Each row comes from the steps of one walk. Every step used is in the known rows, and no mark comes twice. Write the walk behind each row, first mark first.
(in the rows, 128 means zero)
Known rows
taparar kekif mufe lapimi nuvula: [131  89 183 118 134 147 145 129 126 127  92 140  84 146  84 159 145 136
 130 167 136 126 124]
lapimi taparar: [123 112 104 158 159 137 121 130 179 120 134  99 109  87 101 124  73 114
 185 156 118 126 127]
luvuve talobat taparar kekif mufe rize: [145 136 144 125  98 121 115 136 159 121 117 135 115 155  82 135 146 114
  86 151  98 127 173]
nuvula rafu: [110 125 127 144 148  87 123 125 128 123 124  91 186 101 131 130 124  83
 165 131 139 126 134]
rafu mufe lapimi taparar: [132  71 121 116 107 160 138 132 128 119 137 134 132 147 135 113  85  86
 199 143 127 130 132]
mufe kekif luvuve talobat taparar: [111 170 102  76 132  82  78 130 168 132 125 140 110 148 111 100 163 158
 119  81 125 130 131]
taparar kekif luvuve: [126 149 119 108 153  98 118 123 166 114 178 144  94 106  88 152 107 185
 118 119 100 136  96]
nepit mufe rize: [139 135 143  99 171 123 169 111 135 131 102 108 155 142 101 120 112  52
 180 174  92 125 153]
rafu mufe lapimi luvuve talobat: [129 173 110 148 150 126 133 134 120 138 107 117 120 119 170  99 125 138
 150 139 125 112 113]
nepit mufe talobat: [137 135 130 136 164 138 175 100  72 147 110 103 154 116 137 115 110  96
 142 111 111 130 120]
lapimi nuvula rafu mufe talobat luvuve: [126  94 158 136 130 155 115 105  31 152 105 115 220 125 202 118 185  51
 145 108 157 107  82]
talobat taparar kekif mufe lapimi luvuve: [129 144 134 130 118 158 136 141 134 119 126 166  98 174  80 143 100 157
 127 164 146 169 168]
nuvula rafu mufe: [123  96 139 151  99  98 123 119 103 134 140  95 195 120 177 125 136  34
 174 106 130 132 137]
luvuve talobat taparar: [117 165 112 164 153  81 103 126 167 130 109 114 135 109 125 100 157  86
 153 118 119 135 171]
mufe lapimi taparar kekif luvuve: [122 112  97  67 142 162 144 143 156 105 168 161  85 136  85 149  61 225
 121 157 126 119  86]
kekif mufe: [111 129 153 156 143  93 109 123 152 134 115 112  92 120  81 132 119  90
 183 145  87 136 142]
luvuve talobat taparar kekif mufe: [131 140 140 179 102 102 108 133 162 128 126 127  95 121 111 135 150 123
  89 114 105 133 167]
luvuve talobat taparar kekif mufe lapimi nuvula: [126 114 169 136 117 141 131 136 129 136  74 147  89 152 117 134 189 125
  94 154 145 124 157]
nuvula rafu mufe talobat taparar kekif: [157  77 130 137  39 157 139 113  39 128 169 131 227 153 183 136 138  76
  86  63 166 166 151]
lapimi nuvula rafu mufe talobat: [135  81 161 143 109 162 138 105  21 157 103  86 190 110 202 123 169  57
 136 118 156 129 101]
mufe lapimi nuvula: [118 111 155 103 184 128 137 123 134 129  75 126 122 131  98 122 155 105
 194 175 150 128 128]
rafu mufe: [135 111 139 156 119  97 112 114 140 132 142 111 143 119 136 118 130  46
 198 105 100 145 141]
luvuve talobat taparar kekif mufe lapimi nuvula rafu: [115 100 168 131  98 142 143 143  92 137  76 130 140 152 154 143 196 115
  72 159 174 111 154]
talobat taparar kekif luvuve: [123 144 116 105 129 107 108 124 163 116 173 164 113 136  85 143 128 149
 128 115 114 168 145]

Which walk is each row?
[141 130 144 137 125 135 109 116  96 120 146 150 136 136  90 146 114 167
  94  94 110 114  87] -> taparar kekif mufe talobat luvuve
[130  84 169 111 133 138 135 119 106 140  93 131 133 149 142 117 167  50
 200 147 136 136 133] -> rafu mufe lapimi nuvula
[125 155  88 137 157 135 119 142 183 121 167 115  61  63 129 139  88 233
  76 140 100  88  71] -> lapimi taparar kekif luvuve talobat
[136 116 155 162 117 105 120 128 160 121 143 122  92 115  80 159 107 129
 123 125  98 135 135] -> taparar kekif mufe
[112 129 116  83  64  94  88 128 105 145 139 127 178 163 198 101 186  92
 109  65 145 124 133] -> nuvula rafu mufe kekif luvuve talobat taparar
[113 202  95 139 200 116 136 141 148 125  92 111 112 102 124 101 109 191
 139 162 139 101 109] -> mufe lapimi luvuve talobat
[ 97 184 105 117 162  80  93 127 162 138 128 135 102 115 121 103 161 134
 144 127  96 133 142] -> kekif luvuve talobat taparar
[105  97 154 100 165 124 150 129  97 130  73 110 173 131 137 130 160  89
 170 178 180 114 124] -> mufe lapimi nuvula rafu
[124 180 109 127 162  87 114 130 170 123 160 124  84  81 120 142 131 216
  75 112  93  99  80] -> taparar kekif luvuve talobat
[145 122 125 147 119 105 118 122 169 107 153 143 146 130  90 141 126 102
 132 104 135 172 174] -> talobat taparar kekif
[122 101 101  91  86 163 148 148  96 125 167 128 139 124 202 139 107 187
  70 131 141  80  75] -> nuvula rafu mufe lapimi taparar kekif luvuve talobat
[129 185 121 202 131 132 112 138 158 132 122 122  78 104 124 135 125 166
  78 139 117 138 154] -> lapimi luvuve talobat taparar kekif mufe
[117 212  95 192 205 103 115 133 168 137 106  83  98  58 133 106 113 171
 134 149 115 109 107] -> lapimi luvuve talobat
[130  98 151 107  87 128 133 133 137 112 131 171 120 191  70 144 124 115
 136 132 135 162 182] -> talobat taparar kekif mufe lapimi
[116 169 116  83 142  99 127 118 142 149 108 134 115 153 147  98 167 117
 115  89 115 122 141] -> nepit mufe kekif luvuve talobat taparar
[127 112 113  72 152 178 194 130 129 118 153 156  91 139 123 147  64 183
 119 163 118 112  95] -> nepit mufe lapimi taparar kekif luvuve
[129 179 126 154 147 136 142 148 139 125 115 126  69 117 113 137 103 223
  77 161 127 103 105] -> taparar kekif mufe lapimi luvuve talobat
[138 144 108 145  84 147 147 144  87 128 134 134 190 147 206 120 143 128
  78 118 179 133 146] -> nuvula rafu mufe lapimi luvuve talobat taparar kekif
[136 142 106  85 119 143 121 114  95 125 177 165 128 140  97 140 120 190
  88  92 125 168 120] -> mufe talobat taparar kekif luvuve
[122  82 167 160 122 126 126 116  93 149  99  88 175 103 194 129 180  17
 176 139 143 128 128] -> lapimi nuvula rafu mufe
[138  90 135 173 113 154 125 136 171 116 152 113  70 100  88 161  67 148
 122 149 104 123 122] -> lapimi taparar kekif mufe
[113 175 104  80 156  76  86 131 172 131 126 113  94 114 112 107 142 197
 112  87 111 100  83] -> mufe kekif luvuve talobat
[144 152 113 169 126  95 113 130 172 117 134 126 135 106 122 125 149 134
  91  98 129 135 158] -> luvuve talobat taparar kekif
[134 116 102  94 102 159 138 144 132 122 166 148  86 125 161 133 101 200
  89 129 110  92  76] -> rafu mufe lapimi taparar kekif luvuve talobat
[150 116 122  95  68 157 118 110  68 135 191 169 141 160 143 132 132 136
 101  68 114 177 121] -> rafu mufe talobat taparar kekif luvuve
[144  90 106 112 132 161 153 140 164  97 149 139 119 127  86 148  60 180
 131 147 152 122 116] -> mufe lapimi taparar kekif
[145  45 122 118  63 173 162 140  97 109 165 126 185 141 171 150  82 112
 120 131 169 116 117] -> nuvula rafu mufe lapimi taparar kekif
[ 99 188 121 145 150 132 122 144 131 140  81 140  90 151 116 101 132 145
 143 171 130 133 165] -> kekif mufe lapimi luvuve talobat taparar
[122 110 168 110 192 143 189 113 105 144  59 123 128 138 133 120 156  61
 186 177 139 121 137] -> nepit mufe lapimi nuvula
[140  82 138 112  69 101 108 123 109 127 135  97 205 147 167 121 140  57
 150  62 159 129 129] -> nuvula rafu mufe kekif
[136 185  94 142 151 138 139 145 151 113 118 146 124 131 122 119 119 196
  85 139 162 136 147] -> mufe lapimi luvuve talobat taparar kekif
[144 101 129 135  84 142 116 105  68 143 137 138 176 156 147 101 142  48
 167  79 123 180 166] -> rafu mufe talobat taparar
[139 103 124 148 121 183 114 127 107 119 155 139 114 120  98 151  71 186
  94 123 115 101  77] -> lapimi taparar kekif mufe talobat luvuve
